Each row was made from one path, in order. Every step used is in the known rows, and no mark comes twice. Write each row's path.
In the rows, zero is written as 128.
Known rows:
refe > bofop > sodar > kekul > mevam: [ 82 145  78  90  95 126  92 149 168 150 176 164 123 142 165 106  95 138
 106 139 134 148 138 108 146 196 119 116 118 122 156 128 126 152 118 111
 123 100 146  90 131 110]
bofop > sodar > kekul > bomil > ketut: [ 99 129  72 100 107 125  57 140 149  89 184  44 103 150 122 100  79 133
 141 148 105 109 110  70 129 119 130 120 114 128 124  71  80 138 122 110
 105 120 154 104 139 134]
bomil > ketut > kekul > refe > sodar: [126 112  78  74 103 134 166 144 135 143 155 139 106 120 129  86  67 158
 128 122  83 134 157  96 119 141  78 125 169 133 174 100  93 132  97 125
 141 109 105 134 211 100]
bomil > ketut > kekul > refe > sodar > bofop: [104 101  71  69 108 150 146 162 130 143 161 140 121 112 108  93  69 169
 134 118  95 122 146 102 136 143  85 122 159 136 170 136  88 148  90 127
 156 119 109 147 220 101]
ketut > bomil > kekul: [112 126  98  90 152 144 121 124 143 101 177 119 127 124 122  95  81 125
 126 156  99 131 147  97 179 171 101 106 165 139 121 115 101 136  86 106
 111  74 112 133 147  96]
mevam > kekul > ketut > bomil: [113 142 108  89 127 147 101 107 139 131 158 156 110 114 117  76  73 131
 134 141 154 145 142 120 148 199  55 109 160 136 147  92  87 132 102 103
 114  74  97 115 149 113]
sodar > bofop: [ 96 116 102  91 141 139 109 172 139 143 182 115 139 107 137 103  75 134
 145 127 126 115 115 116 155 177 132 119 141 139 113 140 108 161  91 122
 128  96 104 100 143 121]
sodar > refe: [133 127  92  85 139 125 145 131 150 150 176 125 107 123 150  93  66 126
 120 139  99 137 134 118 137 196 144 134 140 128 129  76 123 142  94 136
 133  91  89 104 164 138]
ketut > bomil > kekul > mevam: [117 120  97  88 138 135 147 134 148 111 160 128 121 141 150  94 105 126
  90 161  87 136 158  89 195 175  71  88 175 136 127 138 138 135  78  83
 127  71 121 127 154  94]
bofop > sodar: [ 68 143  79  96 116 136  94 143 153 130 182 100 134 112 165 101  67 123
 143 137 107 127 119 109 142 166 136 128 137 138 119 104 107 142 113 114
 114  89 130  79 119 129]
kekul > ketut: [117 116 117  92 124 122 112 111 153 149 165 129 120 109 152  92  84 131
 141 125 109 146 147 129 147 181 133 125 147 126 125  95 118 142 103 101
 139  79  89  85 127 117]
sodar > bofop > refe > kekul > ketut > mevam: [ 52 116 103  83 117 141 126 128 134 155 179 193 149  83 121  93  85 136
 167 115 137 128 121 138 145 128 133 135 126 137 128 128  96 171  89 103
 196 146 100 154 150 114]
mured > desug: [ 86 125 121 102 124 122 134 146 146 133 183  86 137 116 137  89  81 125
 130 146 114 121 126 105 134 168 151 111 152 132 129  68 134 138 108 104
 124  83  78  97 170 106]
bomil > ketut > mevam > desug: [140 117 111  85  98 136 141 138 114 124 201 104 125  99 158  95  81 135
 107 142  97 117 117  96 134  94  94 116 169 131 115 108  37 157  55 128
 162 118 118 144 224 167]
bomil > ketut: [123 116  89  91 118 122 114 156 135 118 184  84 117 124 153  93  75 132
 122 135  92 139 116 110 133 144 108 116 163 130 107  82  80 143 100 134
 116  97 114 109 171 137]
mured > desug > mevam: [ 82 119 122 112 128 108 165 139 145 140 190  65 140 118 151  87  92 123
 121 136  94 115 124 128 122 169 164 116 130 148 147  52 120 155 115  99
 121  74  59 104 171 103]
mevam > desug > mured: [ 51 124  96 112 122 132 119 151 115 134 167 112 119 101 179  89  95 129
 125 125 150 126 114 131 114 168 149  84 151 131 117  92  93 144  94  92
 102  82 102 119 181 120]
mured > desug > mevam > kekul: [ 52 133 124 121 127 117 153 152 143 145 193  87 130 116 123  78  90 128
 132 129 124 128 104 126 101 173 119 115 127 157 141  17  95 138 122 115
 112  73  62 130 178 122]
ketut > mevam: [ 96 124 119  79 122 136 143 142 132 148 189 136 134 105 151  98  72 123
 136 131  83 120 136  97 156 143 103 131 146 140 120  98  97 149  76 129
 169 104  96 118 133 148]
sodar > bofop > refe > kekul: [ 48 121  68 102 137 146 113 173 140 139 187 158 150  92 118  95  76 133
 158 125 162 125 108 129 135 167 164 129 133 138 116 122 118 162 118 110
 134 124 116 139 158 102]
refe > sodar > kekul > mevam > desug > mured: [ 88 132  80 106  98 122 163 136 108 151 153 163 102 132 170  90 119 151
  84 126 136 138 131 128 120 171 135  78 149 133 142 103 112 125  97  82
 131  91 101 125 169 100]
sodar > kekul > bomil > ketut > mevam: [140 111 110  83 109 130 102 141 132 110 185  77 103 138 105  98  88 135
 136 144  90  94 123  58 151  95  92 124 124 133 129  62  82 142  91 118
 160 131 116 146 158 160]
desug > mured: [ 63 124  97 105 130 115 117 159 127 128 159 118 125 113 160  90  94 125
 133 117 113 137 118 130 136 172 147  93 144 136 109  68 119 131 106 113
 116  75 105 114 112 111]
refe > kekul > mevam > desug: [114 135  95 115  99 143 144 163 129 174 179 169 118 125 185  81  98 141
 115 141 177 122 155 130 150 155 113 106 167 127 128 142 131 151  73 100
 122 100 108 105 213 132]
fetamop > sodar: [114 142 105 106 112 139  83 142 142 119 173  68 135 119 178 101  71 123
 132 125 110 135 142 105 141 181 135 134 174 134 108 107 114 142 102 139
 149  97  99 108 135 119]
bofop > refe: [ 90 120  75  98 134 124 151 149 146 134 192 120 126 111 143  99  74 122
 126 139 106 147 104  96 123 171 158 130 129 139 113  84 140 146 131 103
 119 105 112 123 168 111]
refe > sodar > kekul: [146 134  90  89 118 126 142 135 134 125 175 161 116 117 124  99  77 143
 131 122 115 136 128 117 131 191 134 132 137 144 142  83 109 124 118 125
 131  98  86 105 119 109]
ketut > bomil: [116 135  93  85 135 155 136 139 139 113 174 126 122 123 138  88  64 123
 120 153 120 116 144  89 161 198 104 116 160 143 138 106 116 147  98 112
 122  77  97 104 154 116]
kekul > bomil > ketut: [126 101 101  93 119 135  98 152 139 122 179  32 103 140 147  91  76 137
 119 146 109 117 119  79 145 128 110 110 157 135 120  68 116 138  95 119
 114 101 119 123 183 143]
ketut > bomil > kekul > refe > sodar > fetamop: [ 88 139  92  75 146 135 175  95 155 109 152 180 118 119 131  91  87 155
  87 142 119 116 168 122 174 172 103 115 181 146 161 125  83 116  45 107
 125  90 126 134 182  54]
sodar > bofop > refe > kekul > bomil: [ 50 113  77 102 130 157  98 171 138 142 187  97 135 112 122  91  77 141
 162 132 185  97 110 106 152 135 168 125 111 146 123 112 162 162 116  96
 141 128 111 145 194 110]
bomil > ketut > mevam > kekul > refe: [ 75 130 111  81 107 140 130 141 140 162 180 149 110 113 130  82  83 136
 140 126  75 137 117  81 134  77  41 121 160 140 134  84  53 139  61 143
 157 119 135 150 196 155]
refe > bofop > sodar > kekul > bomil: [ 72 138  95  89 103 137  54 141 163 134 185 104 116 143 141 103  71 143
 142 145 170 115 125  84 146 174 147 120 103 134 161  86 120 150 128 105
 110 100 129 105 144 121]
refe > sodar > bofop: [ 99 118  91  84 120 149 137 155 127 153 165 138 139 108 149 102  68 148
 124 119 122 130 108 128 151 179 125 120 152 153 129 122 115 144  94 128
 137  99  87 119 154 115]
ketut > kekul > mevam: [116 111  91  91 119 125 154 171 146 128 167 136 119 135 146  95  80 135
 117 137 106 129 173  99 154 190  82 110 149 112 154 127 138 145 100 101
 140  88  99 102 164 119]
mevam > kekul: [ 83 140 103 104 131 138 112 159 138 154 188 131 114 115 139  88  69 130
 138 129 139 150 112 114 130 181  80 116 142 136 114  69  96 129 103 128
  99  83 103 108 159 140]
bomil > ketut > kekul > mevam > desug: [150 106  84  96  99 129 151 171 129 119 177 105 106 130 150  92  92 147
  90 149 122 125 149  93 127 151  68  93 172 109 144 127  89 157  85 106
 130 106 121 124 237 135]
bofop > refe > kekul > bomil: [ 60 116  81 104 120 151 120 157 144 141 186 107 118 122 142  85  75 132
 149 142 175 116 117  92 137 144 160 123 128 140 132  76 176 137 128 100
 121 117 108 144 186 110]
fetamop > sodar > kekul: [127 156 101 111 118 121  67 140 143  98 178  96 125 133 144 107  81 126
 144 126 108 127 139 104 132 190 143 143 146 126 114 106 100 140 115 126
 156 109 100 107  99 109]
mured > desug > mevam > kekul > refe > sodar: [ 40 135 114 108 110 124 190 121 143 211 168 115 117 117 140  71  93 144
 122 121 108 128 115 124  95 144 116 122 141 169 179  36 114 124 115 106
 132  77  67 135 221  93]
ketut > kekul > refe > bofop > sodar: [ 31 137  81  74  98 139 101 149 169 161 177 164 133 114 154  97  58 148
 147 132 139 136 170  92 132 174 110 130 130 124 193 129 121 158 119 116
 133  95 138 109 188  96]
sodar > bofop > refe: [ 63 116  72  92 151 133 129 162 142 135 195 118 139 101 121 107  77 128
 135 131 123 128  94 107 132 166 161 123 124 141 114 124 127 160 121 107
 134 116 123 133 171 105]
kekul > refe > sodar > fetamop: [ 78 139  96  82 125 124 176 135 151 151 164 181 116 105 159  92  74 154
 105 118 133 121 154 131 145 162 124 137 163 146 156 102 101 122  64 129
 139 102 110  98 188  88]

Which path is each row?
[146 130  98  71 124 127 140 139 156 169 184 166 111 114 167  95  67 140
 111 133 144 153 133 131 139 207 135 129 134 126 160  77 133 157  97 157
 136  86  88 127 186 126]
sodar > refe > bofop
[ 83 131 100 109 112 136 135 171 146 166 165 160 130 130 172  85  91 134
 127 127 146 135 156 138 164 166 109 110 162 131 128 121 151 140  77 114
 133  98 101  98 143 123]
refe > kekul > mevam
[ 54 109 105 117 128 117 138 139 120 136 160 120 119 125 188  94 134 134
  89 133 104 144 132 124 150 133 123  57 168 120 100 127 114 135  70  75
 102  73 122 138 185 102]
bomil > kekul > mevam > desug > mured
[ 52 129 123 109  95 134 104 116 107 166 161 192 133  77 166  75 103 139
 158 111 144 123 150 164 133 115 117  97 158 126 128 103  67 148  68  96
 156 106  79 143 157 132]
refe > kekul > ketut > mevam > desug > mured
[117 110 113 106 129 126 135 137 134 149 180 117 117 130 179  98 114 137
  87 151 106 145 141 108 166 145 111  85 170 122 111 153 121 142  65  89
 120  82 124 123 200 117]
bomil > kekul > mevam > desug
[116 110 150  83 119 124 127  87 128 135 189 135 129  99 144  95 107 141
 127 140  88 138 145 119 161 114 101 114 165 125 115 118  60 150  58  91
 158 102  95 143 175 125]
bomil > kekul > ketut > mevam > desug
[ 65 150  61 102 101 131 130 140 162 165 168 167 117 139 182  86  78 128
 122 138 133 142 159 135 145 177 121 123 142 126 138 108 134 144  84 142
 139 111 127  96 151 129]
bofop > sodar > refe > kekul > mevam
[ 79 126  81 101 118 128 118 121 150 139 169 178 126  97 136  84  84 132
 156 130 150 152 136 143 124 166 153 135 144 130 130  88 124 145 121  96
 132 117  96 124 147  89]
bofop > refe > kekul > ketut
[ 94  97  75 108 102 118 141 176 111 108 159 111 104 127 161  84 111 145
  86 134 109 135 146 116 110 133  89  61 171 107 133 108  77 146  87  95
 121  95 126 142 219 119]
bomil > ketut > kekul > mevam > desug > mured
[ 59 116  99 115 111 127 139 155 120 166 156 126 114 123 199  87 117 130
  86 129 134 136 134 128 134 152 126  71 161 126 114 121 125 142  82  78
 126  80 115 113 194 115]
kekul > mevam > desug > mured
[ 28 142  89  80  98 138  94 134 170 187 179 150 131 115 184  97  74 141
 132 132 132 141 147 100 142 162 140 124 137 135 168 133 133 158 105 116
 126  90 147  94 183 100]
kekul > refe > bofop > sodar
[ 41 140 103 111 134 123 157 140 153 185 176 131 108 120 144  78  95 131
 148 116 107 136 123 122 120 141 101 134 128 157 153  77 104 142  96 113
 113  75  99 118 188 122]
desug > mevam > kekul > refe
[ 89 121  98  88 125 130 127 157 155 151 174 139 114 116 118  88  71 139
 161 128 102 120 171  92 142 170 108 128 145 120 171 131 134 144 104 108
 142  91 108 107 178 104]
ketut > kekul > refe
[128 146  97  94 118 129 107 129 147 138 172  87 116 127 173  97  63 122
 117 129 102 132 149 118 129 199 140 144 166 130 116  88 117 143  88 163
 163 103  91 125 162 124]
fetamop > sodar > refe
[ 59 148  80  98 113 148  90 128 151 158 178  97 109 131 160  82  54 133
 153 142 152 106 145 116 136 158 148 132 127 136 140  78 136 142  96 140
 126 110 117 112 166 140]
bofop > sodar > refe > kekul > bomil
[128 111 107  79 112 134 137 148 128 117 188 111 129 112 147  98  77 126
 124 132  61 128 124  96 146 110  78 123 161 136 115  73  61 148  67 142
 161 118 119 136 159 158]
bomil > ketut > mevam
[112 158  91 105 111 139  99 141 144 147 172 117 126 113 164  86  56 128
 145 118 143 131 157 148 132 192 142 146 173 129 121  84 117 144  82 180
 159 119  79 126 155 132]
fetamop > sodar > refe > kekul
[ 92 142 112 104 130 136 136 101 143 131 163 138 109 117 112  72  89 132
 132 136 148 140 144 131 130 192  61 122 143 154 163  73  70 144 106 101
 112  67  79 122 148 112]
desug > mevam > kekul > ketut > bomil
[100 142  96  87 100 115  51 104 169 141 172 178 121 117 140 103  84 147
 152 127 136 157 147 129 132 199 149 128 115 117 162 110  88 157 132  98
 120  98 120  85 112 100]
refe > bofop > sodar > kekul > ketut
[ 96 132 117 101 125 126  92 123 145 154 171 147 110 108 130  83  83 135
 148 122 140 162 128 130 125 184  77 117 147 130 122  73  87 130 106 110
 118  86  93 103 129 132]
mevam > kekul > ketut
[ 87 111 105  97 105 127 127 144  97 122 179 118 120  98 164  89 104 131
 104 123  90 119 106 115 119  87 110  86 162 132 107  73  29 149  60 122
 145 109 116 159 199 143]
bomil > ketut > mevam > desug > mured
[ 75  97  61  99 123 152  92 172 135 122 186  78 124 117 118  90  82 143
 140 138 165 100  95 102 130 102 140 117 129 142 113 103 113 157 111 113
 136 141 137 164 209 115]
sodar > bofop > refe > kekul > bomil > ketut
[118 115 104 102 114 141  84 160 134 131 182  51  95 142 130  84  77 141
 129 141 143 129  99  82 129 122  63 101 149 139 115  45  83 126  95 127
  93 101 121 142 199 161]
mevam > kekul > bomil > ketut
[111 148 100 109 105 114  93 148 152 125 162 103 120 154 161 103 102 124
 107 127 100 127 160  96 148 188 116 126 157 119 116 130 131 138 106 116
 167 108 124 103 109 114]
fetamop > sodar > kekul > mevam
[ 47 135 127  68 102 153 121 147 153 210 188 207 118 105 161  85  77 146
 135 121 140 140 139  96 148 134  52 129 141 144 166  94 108 145  75 141
 161 102 109 152 213 142]
ketut > mevam > kekul > refe > bofop
[140 118  99 101 111 132 148 168 130 140 175 126 114 130 155  92  88 143
 103 147 135 124 172  96 140 188  91  99 161 112 158 148 124 154  94  89
 134  88 107 105 225 127]
ketut > kekul > mevam > desug
[109 131 105  88 109 135 119 151 126 125 192 122 121 110 130  90  72 132
 131 125  89 145 105 104 130 108  38 118 159 137 112  50  31 137  66 158
 139 117 119 151 182 168]
bomil > ketut > mevam > kekul
[  4 154  88  87 111 122  99 140 181 142 175 183 129 107 176  99  73 148
 109 127 170 126 149 125 144 180 142 136 144 127 166 118  90 150  74 124
 124 102 157  87 182  87]
kekul > refe > bofop > sodar > fetamop
[ 50 154  76 103 125 113  98 142 162  84 180 132 131 106 158 106  64 131
 118 132 139 120 133 131 135 178 149 128 145 130 120  94  61 136  78 133
 106 105 145  68 127 111]
bofop > sodar > fetamop
[127 121 102 104 109 135 150 151 134 170 177 122 116 129 187  91 102 132
  80 148 142 133 138 105 146 161 115 101 158 127 125 132 135 151  80  90
 133  85 112 101 216 133]
kekul > mevam > desug
[ 43 153  87  86 108 125  83 156 170 105 185 161 138 101 170 108  63 141
  99 134 183 134 137 146 142 206 143 128 140 126 148  97  72 150  74 139
 100  99 142  86 162 104]
refe > bofop > sodar > fetamop
[ 65 126  96  86 110 133 142 104 141 142 183 201 136  93 133  85  84 128
 153 125 128 145 141 125 137 135 123 142 137 134 137  92 105 152  99 105
 179 135  93 143 149 112]
bofop > refe > kekul > ketut > mevam
[152 109  80  87 119 126 120 171 138  72 183 101 115 115 110  94  66 140
 139 130  95 133 141 106 124 165  90 119 159 120 135  89  69 148 107 129
 121 102 101 128 175 132]
bomil > ketut > kekul
[ 62 113  92 110 111 129 149 172 115 142 153 127 116 120 163  87 107 139
 102 131 135 124 161 121 122 175 101  74 152 112 144 124 118 143  92  77
 127  85 103 131 207 117]
ketut > kekul > mevam > desug > mured
[ 88 107  67 105 113 142 107 157 138 119 188  83 111 127 129  84  77 137
 142 144 151 121 100  90 121 107 140 116 140 138 122  56 126 144 117 110
 123 129 122 154 206 117]
bofop > refe > kekul > bomil > ketut
[141 152 103 119  97 130  97 146 136 124 174  95 113 143 175 102 107 131
  91 138 135 120 150  95 134 169 125 121 162 117 118 149 108 147  90 103
 159 113 120 110 170 121]
fetamop > sodar > kekul > mevam > desug
[107 111  91 106 109 149  89 167 133 120 177  85 109 134 140  81  77 141
 144 134 151 109 131 114 145 118 108 111 156 132 120  66 111 143  85 125
 109 114 109 125 177 139]
refe > kekul > bomil > ketut
[ 57 129 115  69  93 145 121 144 146 183 187 184 113 109 154  84  86 150
 125 120 128 155 120  93 136  98  40 118 160 135 159  73  63 148  68 152
 153 120 126 160 232 143]
bomil > ketut > mevam > kekul > refe > bofop
[ 72 126 137 118 124 101 137 113 147 160 171  93 123 109 117  73  99 130
 139 126 120 149 124 146 101 168 117 118 140 142 147  25  83 141 117  87
 118  74  57 119 163 104]
mured > desug > mevam > kekul > ketut
[ 52 129  65  72  89 136  96 157 165 129 173 137 121 114 145  95  64 151
 135 135 117 141 159  93 125 150  98 118 145 117 187 114  83 159 111 129
 124 107 146 123 216 102]
bomil > ketut > kekul > refe > bofop > sodar
[ 44 128  90 125 100 140 134 168 115 171 154 159 119 116 193  77 118 138
 113 121 171 130 144 153 135 151 126  76 166 128 122 123 131 142  70  89
 123  89 110 121 189 119]
refe > kekul > mevam > desug > mured
[101 135 106 100 122 147  68 162 139 118 172  72 150 114 155 108  72 131
 140 119 119 114 121 112 145 172 134 135 162 134  96 147 113 160  97 138
 159 110 105 122 131 121]
fetamop > sodar > bofop
[106 138  87  95 115 133 158 152 152 168 162 174 109 135 178  81  88 134
 114 133 132 134 170 144 149 190 111 124 153 125 135  99 154 142  72 142
 145 107  99 111 169 132]
sodar > refe > kekul > mevam
[109 124  73  78 112 114 168 152 146  93 165 163 105 106 115  90  69 167
 100 117 111 124 171 126 116 162  86 133 171 126 177  88  55 124  63 143
 137 121 119 128 217  84]
bomil > ketut > kekul > refe > sodar > fetamop
[104 133 127  93 100 142 118 110 119 169 182 186 131  86 155  79  86 143
 151 125 151 123 157 143 144 133 100 123 164 126 136 124  79 158  60 113
 165 117  81 130 182 141]
refe > kekul > ketut > mevam > desug
[ 59 134  68 104 126 140 137 156 145 135 192 151 135  98 144  88  74 130
 151 132 148 142 114 123 125 164 163 131 140 138 124  87 133 143 122 116
 122 116 108 126 166 105]
bofop > refe > kekul
[149 135  89 103  98 144  71 148 139 121 172  54 102 141 156  82  70 141
 131 131 142 109 153 117 128 139 125 131 174 124 118  69 104 140  76 174
 155 129  99 159 190 140]
fetamop > sodar > refe > kekul > bomil > ketut
[ 89 128  92  80 113 139 177 126 141 190 161 155 114 122 164  88  78 147
 121 123 104 141 140 105 146 146 119 137 161 154 158 111 154 126  91 114
 148  90  96 105 180 102]
kekul > refe > sodar
[ 11 133 124 120 128 113 157 132 156 184 181  97 121 122 123  72  98 133
 138 129 103 115 117 110 113 138 122 122 132 153 164  45 110 142 108  92
 125  76  88 122 212  99]
mured > desug > mevam > kekul > refe
[ 59 117 118  79 128 127 115 139 167 177 177 168 126 119 162  96 101 149
 124 132 114 155 143 110 174 153 127 111 154 122 155 125 138 149  95 104
 116  75 119 136 192  82]
bomil > kekul > refe > bofop
[173 118 111  91  99 137 104 131 116 113 202  78  99 134 120  95  91 141
 119 149 114  83 118  61 132  90  97 118 135 126 133  88  65 154  79 111
 157 134 117 147 210 165]
sodar > kekul > bomil > ketut > mevam > desug
[ 76 118 112  92 147 120 127 129 160 156 170 123 120 120 145  94 101 136
 150 132  77 139 143 100 162 132 128 117 158 127 127 128 123 135  82  98
 122  81 121 117 164  98]
bomil > kekul > refe
